What can hang from each mark
leli: buson naso
givi: fevota sisu
ganim: naso
kurel: naso rasu
naso: leli sisu
fevota: givi
sisu: givi kurel rasu

Known rows, with every way that one mark hangs from another
(kurel (naso leli (sisu givi)) rasu): [-0.29  2.17  1.32  2.66  1.24 -0.54  3.51 -1.13  1.99  1.04 -1.34 -2.09
  0.79 -0.92 -1.22 -0.90 -2.06 -0.89  1.33 -0.53 -0.46  2.29  2.58 -2.10
 -0.61 -0.45  1.48 -1.83 -0.19  1.73]
(ganim (naso (leli buson) (sisu givi (kurel rasu)))): [-0.59  0.34  1.31  2.71  2.21 -0.41  4.21 -0.14  1.44  0.05  0.06 -0.90
  0.70 -2.07 -1.62 -0.58 -1.47 -0.90  0.13 -0.27 -0.95  3.56  2.70 -1.35
 -0.59 -0.12  0.63 -2.24  1.12  2.26]
(fevota (givi sisu)): [ 0.28 -2.34  0.65  1.00  0.47 -1.42  3.39 -1.32 -1.03 -0.74  0.22 -1.05
  3.60  0.34 -0.39 -0.49 -2.29 -1.14  1.65 -0.53  0.97 -0.75  1.44  0.11
  1.91 -0.85 -0.48 -1.09 -0.45  0.08]
(ganim (naso (leli buson) sisu)): [-0.92 -0.14  0.32  2.12  1.77 -0.13  3.45  0.83  0.58 -0.17  0.70 -0.75
  1.48 -1.93 -1.40 -0.33 -1.05 -1.34 -0.12 -0.23 -1.19  3.15  2.19 -0.31
  0.23  0.52  0.90 -1.05  2.13  1.83]
(givi fevota (sisu (kurel naso) rasu)): [ 1.08 -1.88  2.69  2.13  1.21 -0.92  3.63 -2.44  0.07 -0.51 -1.37 -2.56
  0.69 -0.54 -0.38 -0.82 -2.45 -1.21  2.56 -0.21  1.38  1.51  1.76 -0.14
  1.95 -1.10 -0.82 -2.27 -0.11  2.04]
(kurel (naso (leli buson)) rasu): [-0.70  2.08  1.31  2.84  2.09 -0.61  3.52 -0.80  1.85  1.51 -1.70 -3.05
  1.43 -1.17 -0.87 -0.65 -1.51 -0.08  0.67 -0.30 -1.58  2.10  2.34 -0.40
 -0.02 -0.57  1.09 -0.22  0.63  1.22]
(kurel (naso (leli buson) (sisu (givi fevota))) rasu): [-0.18  1.56  1.84  2.71  1.36 -0.49  3.28 -0.92  1.75  1.35 -1.42 -2.16
  1.12 -0.77 -1.15 -0.37 -2.02 -0.26  0.80 -1.11 -0.68  2.19  2.66 -1.60
 -0.50 -0.21  1.07 -1.42 -0.24  1.59]
(sisu rasu): [-0.67 -0.51  1.21  2.53  1.02 -0.76  4.50 -1.46  1.90  1.15  1.27 -2.10
  1.03 -0.60 -0.50 -1.01 -2.29 -0.44  2.06 -0.20  0.52  1.76  1.88  0.06
  1.28 -1.61  0.40 -1.54  0.55  1.50]
(sisu givi kurel): [ 0.34 -0.57  1.05  2.08  0.66 -1.55  5.19 -1.95  2.25  1.07  0.80 -0.96
  1.15 -0.85 -0.91 -0.58 -2.22 -0.11  1.80 -0.56  1.31  1.47  1.98 -2.02
  0.00 -1.93 -0.38 -3.37 -0.17  1.15]
(sisu (givi fevota) (kurel (naso leli)) rasu): [ 1.50 -0.10  3.50  3.11  1.52 -1.25  4.58 -2.60  2.65  2.13 -1.52 -1.77
  0.02 -0.93  0.12 -0.51 -2.60  0.17  2.32 -0.32  1.06  3.39  3.21 -2.49
 -0.25 -1.49 -0.33 -4.07 -0.73  1.61]
(kurel (naso leli (sisu (givi fevota) rasu))): [ 0.51  0.66  1.42  2.12  0.79 -0.59  3.06 -0.60  1.39  1.32 -0.65 -1.39
  1.15 -0.80 -0.49 -0.28 -2.06 -1.16  1.54 -0.72  0.09  2.79  2.63 -1.87
 -0.01  0.03  1.08 -2.37  0.55  1.41]
(sisu (givi fevota) (kurel (naso (leli buson))) rasu): [ 1.32 -0.17  3.65  3.17  1.84 -1.28  4.63 -2.33  2.66  2.33 -1.45 -1.92
  0.22 -1.00  0.01 -0.26 -2.57  0.46  1.89 -0.67  0.59  3.35  3.29 -2.14
 -0.31 -1.36 -0.42 -3.69 -0.56  1.65]
(fevota (givi (sisu kurel rasu))): [ 0.64 -2.25  1.97  1.92  1.22 -1.36  4.05 -2.06 -0.14 -0.81 -0.46 -1.81
  2.41  0.09 -0.53 -0.94 -2.68 -1.25  2.24 -0.43  1.02  0.25  2.22 -0.20
  1.51 -1.40 -0.70 -1.84 -0.86  0.95]
(leli buson (naso (sisu (givi fevota)))): [-1.05 -1.15  1.08  0.94  0.39 -0.82  4.05  0.60  1.51  2.01  2.05 -0.50
  1.70 -1.40 -2.55 -0.27 -2.16 -0.18 -0.41 -2.38  0.26  0.96  0.18 -0.08
  0.71  0.34 -0.40 -0.75  1.45  1.38]
(fevota (givi (sisu (kurel (naso leli)) rasu))): [ 0.86 -1.61  2.11  2.06  1.67 -1.32  3.70 -1.81 -0.15 -0.54 -1.27 -1.98
  2.33 -0.14 -0.38 -0.78 -2.52 -1.36  2.02 -0.31  0.38  0.81  2.61 -0.54
  1.14 -0.97 -0.34 -1.79 -0.58  1.02]
(kurel (naso sisu) rasu): [-0.48  1.89  0.96  2.20  0.56 -0.20  3.70 -1.25  1.88  0.10 -1.25 -2.89
  0.49 -1.12 -1.66 -1.51 -2.20 -1.68  2.06 -0.48  0.57  1.84  1.90 -0.67
  0.16 -0.89  0.87 -1.52 -0.11  1.68]
(naso leli (sisu givi)): [-0.32 -0.39  0.41  2.48  0.65 -0.79  3.31 -0.20  1.00  0.86  1.79 -0.02
  1.93  0.01 -1.11  0.05 -1.89 -0.74  0.67 -1.34 -0.42  1.76  2.60 -2.82
 -0.22  0.01  1.55 -1.90  0.49  1.78]
(kurel (naso (leli buson) (sisu givi)) rasu): [-0.53  2.04  1.52  2.68  1.64 -0.56  3.60 -0.77  2.00  1.36 -1.15 -2.32
  1.03 -1.01 -1.37 -0.55 -2.02 -0.48  0.77 -1.01 -1.12  2.27  2.71 -1.57
 -0.70 -0.30  1.41 -1.33  0.11  1.74]
(kurel (naso leli (sisu givi))): [ 0.17  1.03  0.36  1.67  0.70 -0.67  3.07 -0.05  1.26  1.02 -0.29 -1.22
  1.64 -1.01 -0.89 -0.27 -1.68 -1.41  1.20 -0.73 -0.24  2.34  2.30 -1.85
 -0.15  0.15  1.33 -2.03  1.05  1.13]
(leli (naso sisu)): [-1.00 -0.53  0.20  1.13 -0.07 -0.47  3.93  0.17  1.45  0.76  1.74 -0.71
  0.95 -1.45 -2.63 -1.32 -2.05 -1.69  0.83 -1.21  1.03  1.17 -0.11 -0.48
  1.02  0.01  0.15 -0.87  1.58  1.72]

Rows
[-0.29 -0.50  1.54  1.73  0.05 -0.72  4.44 -0.97  2.09  1.05  0.77 -0.69
  0.27 -1.33 -2.60 -1.35 -2.48 -1.06  1.12 -1.33  1.68  1.47  0.35 -1.63
  0.40 -0.48 -0.44 -2.08  0.32  1.95]  (leli (naso (sisu (givi fevota) (kurel rasu))))
[ 1.14 -1.75  2.78  2.51  1.59 -0.96  3.41 -2.25 -0.01 -0.31 -1.59 -2.44
  0.75 -0.42 -0.24 -0.66 -2.25 -1.03  2.29 -0.19  0.80  1.81  2.07 -0.60
  1.71 -0.88 -0.48 -2.09  0.04  2.12]  (givi fevota (sisu (kurel (naso leli)) rasu))
[ 1.06 -1.30  3.16  3.04  0.86 -1.33  5.20 -3.00  2.59  1.69  0.06 -1.36
  0.19 -0.45 -0.18 -0.63 -2.91  0.47  2.56 -0.60  2.01  2.37  2.67 -2.07
  0.37 -2.18 -0.91 -4.08 -1.22  1.62]  (sisu (givi fevota) kurel rasu)
[-1.23 -0.28  1.65  1.73  1.23 -0.83  4.89 -0.01  2.42  1.66  1.40 -1.33
  0.64 -1.77 -3.17 -0.84 -2.33 -0.36 -0.17 -2.22 -0.05  1.50  0.70 -0.44
 -0.02 -0.29 -0.29 -1.03  1.16  2.24]  (leli buson (naso (sisu givi (kurel rasu))))
[ 0.28  0.53  1.64  2.15  1.22 -0.58  3.13 -0.17  1.44  1.67 -0.49 -1.63
  1.39 -0.90 -0.67  0.01 -2.00 -0.73  0.94 -1.18 -0.56  2.76  2.77 -1.34
 -0.08  0.21  0.99 -1.87  0.81  1.40]  (kurel (naso (leli buson) (sisu (givi fevota) rasu)))
[ 0.05 -0.53  1.04  3.50  1.24 -0.29  3.44 -0.44  1.31 -0.41  0.60 -1.34
  0.90 -0.28 -1.86 -0.63 -1.73 -1.66  1.30 -1.20 -0.44  2.58  3.19 -2.43
 -0.33 -0.31  1.13 -1.49  0.67  2.73]  (naso leli (sisu kurel))
[-1.56 -0.75  0.64  1.16  0.81 -0.52  4.10  0.96  1.56  1.41  2.08 -1.25
  1.48 -1.66 -2.99 -0.67 -1.96 -0.82 -0.40 -2.15 -0.31  1.13  0.18  0.61
  0.82  0.37 -0.04  0.08  2.12  1.78]  (leli buson (naso sisu))
[-1.48 -0.60  1.48  1.32  1.16 -0.81  4.69  0.37  2.25  2.26  2.21 -1.02
  0.94 -1.68 -2.58 -0.64 -2.39 -0.29 -0.20 -2.17 -0.21  1.59  0.55  0.04
  0.48  0.00  0.02 -0.97  1.56  2.02]  (leli buson (naso (sisu givi rasu)))
[-0.38 -0.08  1.48  2.30  2.49 -1.13  4.12 -1.54  0.56 -0.56 -1.04 -2.99
  0.97 -1.08 -1.38 -0.94 -1.84 -1.17  1.33 -0.32 -0.84  1.35  1.90 -0.23
  0.89 -1.07  0.36 -1.01  0.75  2.41]  (givi (sisu (kurel (naso (leli buson)) rasu)))
[ 0.69 -1.69  2.28  2.12  1.97 -1.35  3.78 -1.54 -0.13 -0.28 -1.17 -2.11
  2.50 -0.17 -0.46 -0.52 -2.46 -1.03  1.59 -0.61 -0.09  0.83  2.75 -0.15
  1.06 -0.87 -0.37 -1.43 -0.42  1.02]  (fevota (givi (sisu (kurel (naso (leli buson))) rasu)))
[-0.55 -0.15  0.89  2.61  2.12 -0.11  3.80  0.50  0.97 -0.53  0.16 -1.14
  0.91 -2.12 -1.74 -0.56 -1.12 -1.56  0.20 -0.20 -1.03  3.65  2.62 -0.63
 -0.16  0.22  0.59 -1.48  1.92  2.27]  (ganim (naso (leli buson) (sisu kurel)))
[ 1.06  0.54  2.83  2.96  1.32 -1.28  4.33 -2.32  2.30  1.74 -1.95 -1.82
  0.82 -0.84 -0.53 -0.24 -2.22  0.69  1.38 -0.71  0.61  2.25  2.72 -2.42
 -0.55 -1.29 -0.43 -3.02 -1.02  1.17]  (sisu (givi fevota) (kurel (naso (leli buson)) rasu))
[-0.38 -0.58  2.41  4.14  2.49 -0.30  4.06 -0.40  2.01  0.47  0.69 -2.21
  0.45 -0.47 -1.92 -0.44 -2.07 -0.94  0.91 -1.71 -1.47  3.29  3.90 -1.59
 -0.50 -0.42  1.10 -1.24  0.82  3.38]  (naso (leli buson) (sisu kurel rasu))
[-0.50 -0.85  1.09  2.21  1.68 -1.18  4.51 -2.12  0.47 -1.12 -0.01 -2.56
  0.95 -0.68 -1.48 -1.25 -2.14 -1.26  1.85 -0.17  0.29  0.59  1.41 -0.26
  1.43 -1.68  0.06 -1.37  0.20  2.42]  (givi (sisu (kurel rasu)))
[-1.08 -1.08  1.78  1.36  0.84 -0.75  4.39  0.23  1.94  2.29  1.95 -0.89
  1.09 -1.41 -2.41 -0.50 -2.48 -0.09 -0.10 -2.24  0.20  1.48  0.53  0.00
  0.67  0.12 -0.32 -1.01  1.29  1.81]  (leli buson (naso (sisu (givi fevota) rasu)))
[-0.17 -0.65  1.00  1.79  2.24 -1.16  3.91 -0.98  0.22 -0.54 -0.54 -2.61
  1.43 -1.11 -1.24 -0.63 -1.66 -1.43  1.22 -0.41 -0.75  1.30  1.76 -0.06
  1.13 -0.77  0.29 -1.12  1.36  2.11]  (givi (sisu (kurel (naso (leli buson)))))
[-0.25  0.89  1.22  2.39  1.68 -0.27  3.17  0.20  1.52  1.04 -0.47 -2.36
  1.19 -1.18 -1.10 -0.40 -1.75 -1.37  1.02 -0.98 -1.14  2.92  2.81 -0.59
  0.03  0.18  1.26 -1.11  1.50  1.79]  (kurel (naso (leli buson) (sisu rasu)))
[-0.71  0.26  1.19  2.93  2.31 -0.11  3.94  0.06  1.26 -0.52 -0.21 -1.44
  0.61 -2.07 -1.83 -0.77 -1.27 -1.35  0.25 -0.16 -1.09  3.62  2.69 -0.72
 -0.32  0.03  0.65 -1.45  1.50  2.47]  (ganim (naso (leli buson) (sisu (kurel rasu))))
[ 0.34 -1.09  2.99  3.86  1.88 -0.67  3.98 -0.97  1.94  1.25  0.65 -1.16
  0.72 -0.12 -1.30  0.13 -2.42  0.01  0.86 -1.98 -0.66  3.03  3.90 -2.57
 -0.66 -0.45  0.62 -2.35 -0.14  2.81]  (naso (leli buson) (sisu (givi fevota) kurel rasu))
[-0.95  0.00  0.19  2.02  2.10 -0.49  3.66  0.59  0.64  0.52  0.42 -0.92
  2.01 -2.06 -0.70 -0.20 -0.77 -0.51 -0.30  0.41 -1.46  2.86  1.82  0.23
  0.56  0.18  0.57 -0.73  2.36  1.08]  (ganim (naso (leli buson)))
[ 1.15 -1.99  1.60  1.51  0.60 -0.99  3.18 -1.90 -0.57 -0.92 -1.28 -2.05
  1.56 -0.47 -0.58 -0.51 -1.98 -1.35  2.12 -0.34  1.48  0.80  1.22 -0.24
  2.01 -0.78 -0.94 -1.85  0.16  1.41]  (givi fevota (sisu (kurel naso)))
[ 1.22  0.42  2.46  2.48  0.53 -1.27  4.58 -2.82  2.34  1.26 -1.87 -1.82
  0.54 -0.93 -0.60 -0.71 -2.49  0.18  2.20 -0.39  1.90  1.89  2.18 -2.22
 -0.20 -1.76 -0.82 -3.65 -1.35  0.95]  (sisu (givi fevota) (kurel naso rasu))
[-0.37 -0.69  1.37  3.55  1.86 -0.34  3.57  0.09  1.38  0.01  0.82 -1.67
  1.31 -0.44 -2.13 -0.14 -1.63 -1.09  0.49 -1.90 -1.37  2.51  3.41 -1.65
 -0.43 -0.06  0.97 -0.80  1.09  2.78]  (naso (leli buson) (sisu kurel))
[ 0.00  0.14  1.66  3.63  1.40 -0.77  4.06 -1.26  1.96  0.36  0.46 -0.99
  0.62 -0.24 -1.71 -0.57 -2.18 -0.73  1.20 -1.26 -0.32  2.43  3.35 -3.49
 -0.96 -0.77  1.19 -2.48 -0.43  2.71]  (naso leli (sisu givi (kurel rasu)))
[ 0.29 -2.59  1.78  1.76  0.62 -0.97  3.30 -2.07 -0.63 -0.14  0.39 -1.60
  1.79  0.17 -0.04 -0.44 -2.37 -0.56  2.00 -0.36  1.28  0.38  1.07  0.29
  2.61 -0.98 -0.50 -1.46  0.00  1.53]  (givi fevota (sisu rasu))
[-0.30 -1.33  1.71  2.32  2.05 -1.17  4.71 -2.12  0.77 -0.68  0.35 -2.65
  0.50 -0.78 -1.11 -1.30 -2.37 -1.40  2.21 -0.12  0.26  1.31  1.81 -0.06
  1.52 -1.71  0.07 -1.87  0.56  2.71]  (givi (sisu kurel rasu))
[ 0.47  0.35  0.39  0.94 -0.38 -0.58  3.19 -0.52  1.09  0.66 -0.23 -1.26
  1.56 -0.98 -0.92 -0.45 -2.08 -1.58  1.86 -0.82  1.37  1.69  1.60 -1.09
  0.51 -0.18  0.35 -2.52  0.50  0.70]  (kurel (naso (sisu (givi fevota))))
[ 0.81 -1.73  2.01  1.73  1.30 -1.33  3.93 -1.99 -0.08 -0.70 -1.17 -2.08
  2.24 -0.22 -0.49 -0.95 -2.62 -1.51  2.34 -0.33  1.00  0.58  2.26 -0.16
  1.41 -1.21 -0.62 -1.98 -0.69  0.86]  (fevota (givi (sisu (kurel naso) rasu)))
[ 0.53 -0.47  2.11  3.68  0.91 -0.64  3.64 -1.58  1.58  0.38  0.01 -0.76
  0.81  0.08 -1.39 -0.32 -2.25 -0.53  1.30 -1.39  0.27  2.30  3.28 -3.55
 -0.67 -0.59  0.70 -2.55 -0.87  2.40]  (naso leli (sisu (givi fevota) (kurel rasu)))
[ 0.14 -0.67  2.43  3.74  1.54 -0.68  3.73 -0.96  1.65  0.85  0.28 -1.09
  1.17 -0.02 -1.66  0.17 -2.13  0.14  0.43 -2.01 -0.65  2.30  3.47 -2.80
 -0.84 -0.41  0.57 -1.90 -0.48  2.48]  (naso (leli buson) (sisu (givi fevota) (kurel rasu)))
[ 0.68  0.64  2.67  2.57  1.67 -1.36  5.55 -2.46  3.29  1.83 -0.78 -2.24
 -0.34 -1.54 -0.48 -1.16 -2.74 -0.43  2.59 -0.18  1.06  3.15  2.84 -1.83
 -0.36 -2.06 -0.09 -4.23 -0.30  1.83]  (sisu givi (kurel naso) rasu)
[-0.23 -0.47  2.58  3.80  2.35 -0.75  4.42 -0.73  2.35  1.25  1.05 -1.40
  0.55 -0.48 -1.58 -0.06 -2.34 -0.30  0.70 -1.84 -1.22  3.14  3.88 -2.50
 -0.94 -0.57  1.09 -2.28  0.29  3.08]  (naso (leli buson) (sisu givi kurel rasu))
[-0.12 -0.77  1.93  1.79  0.28 -0.73  4.61 -0.95  2.22  1.32  1.08 -0.78
 -0.04 -1.40 -2.34 -1.38 -2.69 -1.14  1.37 -1.29  1.69  1.98  0.63 -1.48
  0.51 -0.51 -0.43 -2.44  0.51  2.25]  (leli (naso (sisu (givi fevota) kurel rasu)))
